Each row was made from one small tree. The marks that hang from a mark follow it in brackets, in the order of their numbers. Every link used is in the known rows. Write each row's tree.
Known rows
Z_738(Z_65): -.08  -.17  -.16  -.14  .03  .07  -.15  -.02  -.05  .16  -.03  -.07  .02  -.16  -.06  .02  -.04  -.18  .07  .11  -.11  -.11  -.03
Z_65(Z_223 Z_345(Z_690(Z_748)) Z_466 Z_813 Z_849): -.19  -.10  -.40  -.18  .01  .13  -.22  -.15  -.22  .06  .09  .06  .23  -.29  -.34  .07  -.30  -.16  .18  -.11  .09  -.14  -.43
Z_65(Z_345 Z_466 Z_849): -.14  -.10  -.21  -.20  -.03  -.01  -.10  -.14  -.15  .09  -.01  -.02  .08  -.23  -.28  .13  -.12  -.13  .16  .00  .03  -.14  -.26
Z_949(Z_65(Z_223 Z_345(Z_690) Z_466 Z_813 Z_849)): -.18  -.14  -.46  -.24  .09  .06  -.23  -.10  -.31  .02  .04  .05  .13  -.25  -.39  .02  -.21  -.13  .16  -.16  .10  -.10  -.38
Z_223(Z_65(Z_949)): -.04  -.19  -.19  -.17  -.06  .04  -.09  .02  -.11  .16  -.08  -.04  .18  -.15  -.09  -.09  -.12  -.21  .08  .17  -.14  -.18  .01
Z_690(Z_345 Z_748(Z_65(Z_466 Z_813 Z_849))): -.25  -.09  -.27  -.21  .16  .20  -.15  -.09  -.07  .11  -.01  .08  .17  -.23  -.29  .10  -.20  -.10  .16  .01  -.04  -.21  -.17
Z_690(Z_345(Z_65(Z_849))): -.10  -.04  -.21  -.26  .12  .09  -.06  -.16  -.03  .06  -.02  .04  .17  -.24  -.24  -.02  -.11  -.19  .20  .00  -.05  -.12  -.09
Z_466(Z_65): -.08  -.18  -.16  -.18  -.05  -.01  -.13  -.07  -.06  .05  -.04  -.10  .09  -.16  -.04  -.03  -.12  -.21  .11  .11  -.14  -.13  -.06
Z_949(Z_65(Z_466 Z_849)): -.13  -.16  -.23  -.23  .06  -.06  -.18  -.13  -.13  .09  -.08  -.03  .07  -.21  -.23  .06  -.06  -.09  .12  .05  -.01  -.13  -.12
Z_690(Z_345(Z_65(Z_223 Z_466 Z_813 Z_949))): -.14  -.17  -.35  -.23  -.04  .21  -.13  .05  -.28  .03  -.03  -.01  .18  -.15  -.32  .02  -.28  -.21  .13  -.03  -.02  -.18  -.18
Z_748(Z_65(Z_345 Z_849)): -.19  -.09  -.20  -.24  .11  .12  -.02  -.15  -.11  .19  -.03  .06  .08  -.24  -.26  .04  -.03  -.16  .15  .03  -.02  -.16  -.14
Z_466(Z_65(Z_813)): -.09  -.20  -.23  -.11  -.05  .04  -.16  -.01  -.14  .02  -.03  -.10  .11  -.13  -.03  -.04  -.17  -.23  .12  .06  -.17  -.15  -.10
Z_669(Z_223(Z_65(Z_345(Z_690) Z_466 Z_813 Z_849 Z_949))): -.15  -.18  -.55  -.22  -.01  .07  -.21  -.03  -.27  .08  .00  .07  .27  -.23  -.31  .01  -.25  -.20  .18  .02  .01  -.09  -.38
Z_466(Z_65(Z_223 Z_345(Z_690(Z_748)) Z_813 Z_849 Z_949)): -.20  -.25  -.46  -.09  .00  .15  -.18  -.10  -.21  .10  .01  .10  .30  -.29  -.33  -.04  -.35  -.27  .14  -.05  -.05  -.15  -.33
Z_223(Z_65(Z_345 Z_466 Z_813 Z_849 Z_949)): -.14  -.21  -.39  -.13  -.01  .03  -.14  .02  -.25  .09  -.06  .04  .20  -.21  -.34  .02  -.21  -.14  .14  .04  -.02  -.19  -.24
Z_223(Z_65(Z_345(Z_690(Z_748)) Z_466 Z_813 Z_849 Z_949)): -.18  -.19  -.44  -.16  .02  .06  -.25  -.06  -.15  .08  .02  .11  .33  -.25  -.34  -.06  -.30  -.13  .18  .08  .01  -.20  -.33
Z_690(Z_345(Z_65) Z_748): -.09  -.04  -.14  -.22  .11  .20  -.08  -.13  .04  .04  .06  .01  .20  -.21  -.16  -.06  -.18  -.23  .15  .09  -.06  -.17  -.03
Z_669(Z_223(Z_65(Z_466 Z_813 Z_849))): -.10  -.14  -.42  -.20  .04  .03  -.19  -.06  -.21  .06  -.02  -.03  .19  -.20  -.17  .10  -.15  -.15  .14  .01  -.04  -.08  -.21
Z_669(Z_223): -.05  -.08  -.18  -.19  -.05  .12  -.06  -.08  -.13  .14  .01  -.10  .09  -.17  -.01  .08  -.07  -.28  .09  .05  -.12  -.07  -.09
Z_345(Z_690): -.07  -.08  -.17  -.24  -.08  .03  -.16  -.10  -.06  .09  .01  -.05  .13  -.16  -.03  -.07  -.12  -.20  .17  .08  -.09  -.13  -.17

Write each row's tree
-.17  -.20  -.37  -.11  -.09  .13  -.10  .00  -.36  .15  -.06  .01  .14  -.23  -.38  .15  -.24  -.20  .12  -.10  .01  -.17  -.31
Z_65(Z_223 Z_345 Z_466 Z_813 Z_849 Z_949)
-.16  -.23  -.50  -.29  -.08  .08  -.25  -.08  -.29  .07  -.06  .05  .27  -.21  -.32  -.05  -.25  -.13  .22  .00  .05  -.15  -.34
Z_345(Z_65(Z_223 Z_466 Z_813 Z_849 Z_949) Z_690)
-.19  -.22  -.48  -.24  -.04  .15  -.27  -.12  -.21  .09  -.03  .08  .34  -.25  -.33  -.05  -.30  -.14  .20  .03  .05  -.20  -.32
Z_345(Z_65(Z_223 Z_466 Z_813 Z_849 Z_949) Z_690(Z_748))
-.11  -.14  -.40  -.33  -.07  .11  -.27  -.07  -.24  -.03  .05  -.03  .19  -.15  -.20  -.08  -.23  -.13  .20  -.01  .06  -.13  -.30
Z_345(Z_65(Z_223 Z_466 Z_813) Z_690)
-.07  -.14  -.31  -.16  .00  .15  -.02  .00  -.19  .16  .00  -.01  .17  -.20  -.18  .00  -.15  -.31  .07  .10  -.08  -.10  -.09
Z_669(Z_223(Z_65(Z_345 Z_949)))
-.19  -.17  -.36  -.20  -.07  .10  -.17  -.14  -.20  .17  .02  .09  .26  -.30  -.39  .06  -.28  -.18  .15  .00  .08  -.16  -.36
Z_65(Z_223 Z_345(Z_690(Z_748)) Z_466 Z_849 Z_949)
-.26  -.23  -.39  -.23  .00  .14  -.25  -.08  -.13  .19  -.08  .11  .27  -.21  -.25  -.03  -.22  -.10  .19  .14  -.04  -.25  -.26
Z_345(Z_690(Z_748(Z_65(Z_466 Z_813 Z_849 Z_949))))
-.18  -.06  -.15  -.24  .15  .30  -.03  -.09  -.06  .18  .05  .06  .14  -.23  -.21  .05  -.18  -.23  .08  -.02  -.06  -.16  -.03
Z_690(Z_345 Z_748(Z_65(Z_223)))
-.08  -.10  -.22  -.22  .00  -.01  -.13  -.04  -.13  .03  .05  -.05  .11  -.17  -.22  .01  -.14  -.11  .12  .09  .03  -.15  -.15
Z_223(Z_65(Z_345 Z_466))
-.25  -.18  -.30  -.19  .05  .32  -.12  .06  -.21  .16  -.02  .06  .18  -.18  -.32  .08  -.29  -.19  .08  .00  -.04  -.24  -.13
Z_690(Z_345 Z_748(Z_65(Z_223 Z_466 Z_813 Z_949)))
-.19  -.17  -.40  -.18  .05  .23  -.15  -.07  -.20  .09  -.03  .09  .29  -.26  -.41  .06  -.32  -.19  .15  -.04  .01  -.20  -.21
Z_690(Z_345(Z_65(Z_223 Z_466 Z_813 Z_849 Z_949)) Z_748)
-.20  -.19  -.30  -.16  .01  .30  -.02  .06  -.32  .20  -.04  .03  .10  -.17  -.29  .01  -.18  -.26  .07  -.04  -.07  -.21  -.14
Z_748(Z_65(Z_223 Z_345 Z_813 Z_949))
-.16  -.20  -.44  -.20  .01  .20  -.20  -.14  -.18  .13  -.02  .10  .35  -.26  -.27  -.12  -.28  -.23  .18  .01  -.03  -.18  -.24
Z_345(Z_65(Z_223 Z_813 Z_849 Z_949) Z_690(Z_748))
-.24  -.21  -.42  -.28  -.06  .22  -.17  .04  -.34  .13  .00  .05  .15  -.16  -.34  -.01  -.24  -.16  .14  -.01  .05  -.20  -.33
Z_748(Z_65(Z_223 Z_345(Z_690) Z_466 Z_813 Z_949))
-.18  -.05  -.10  -.23  .16  .25  -.05  -.08  .03  .16  .03  .05  .13  -.20  -.15  .00  -.13  -.20  .12  .08  -.11  -.20  .00
Z_690(Z_345 Z_748(Z_65))
-.21  -.14  -.44  -.19  .14  .12  -.25  -.15  -.24  .04  .08  .08  .20  -.29  -.39  .02  -.27  -.15  .14  -.12  .11  -.13  -.36
Z_949(Z_65(Z_223 Z_345(Z_690(Z_748)) Z_466 Z_813 Z_849))
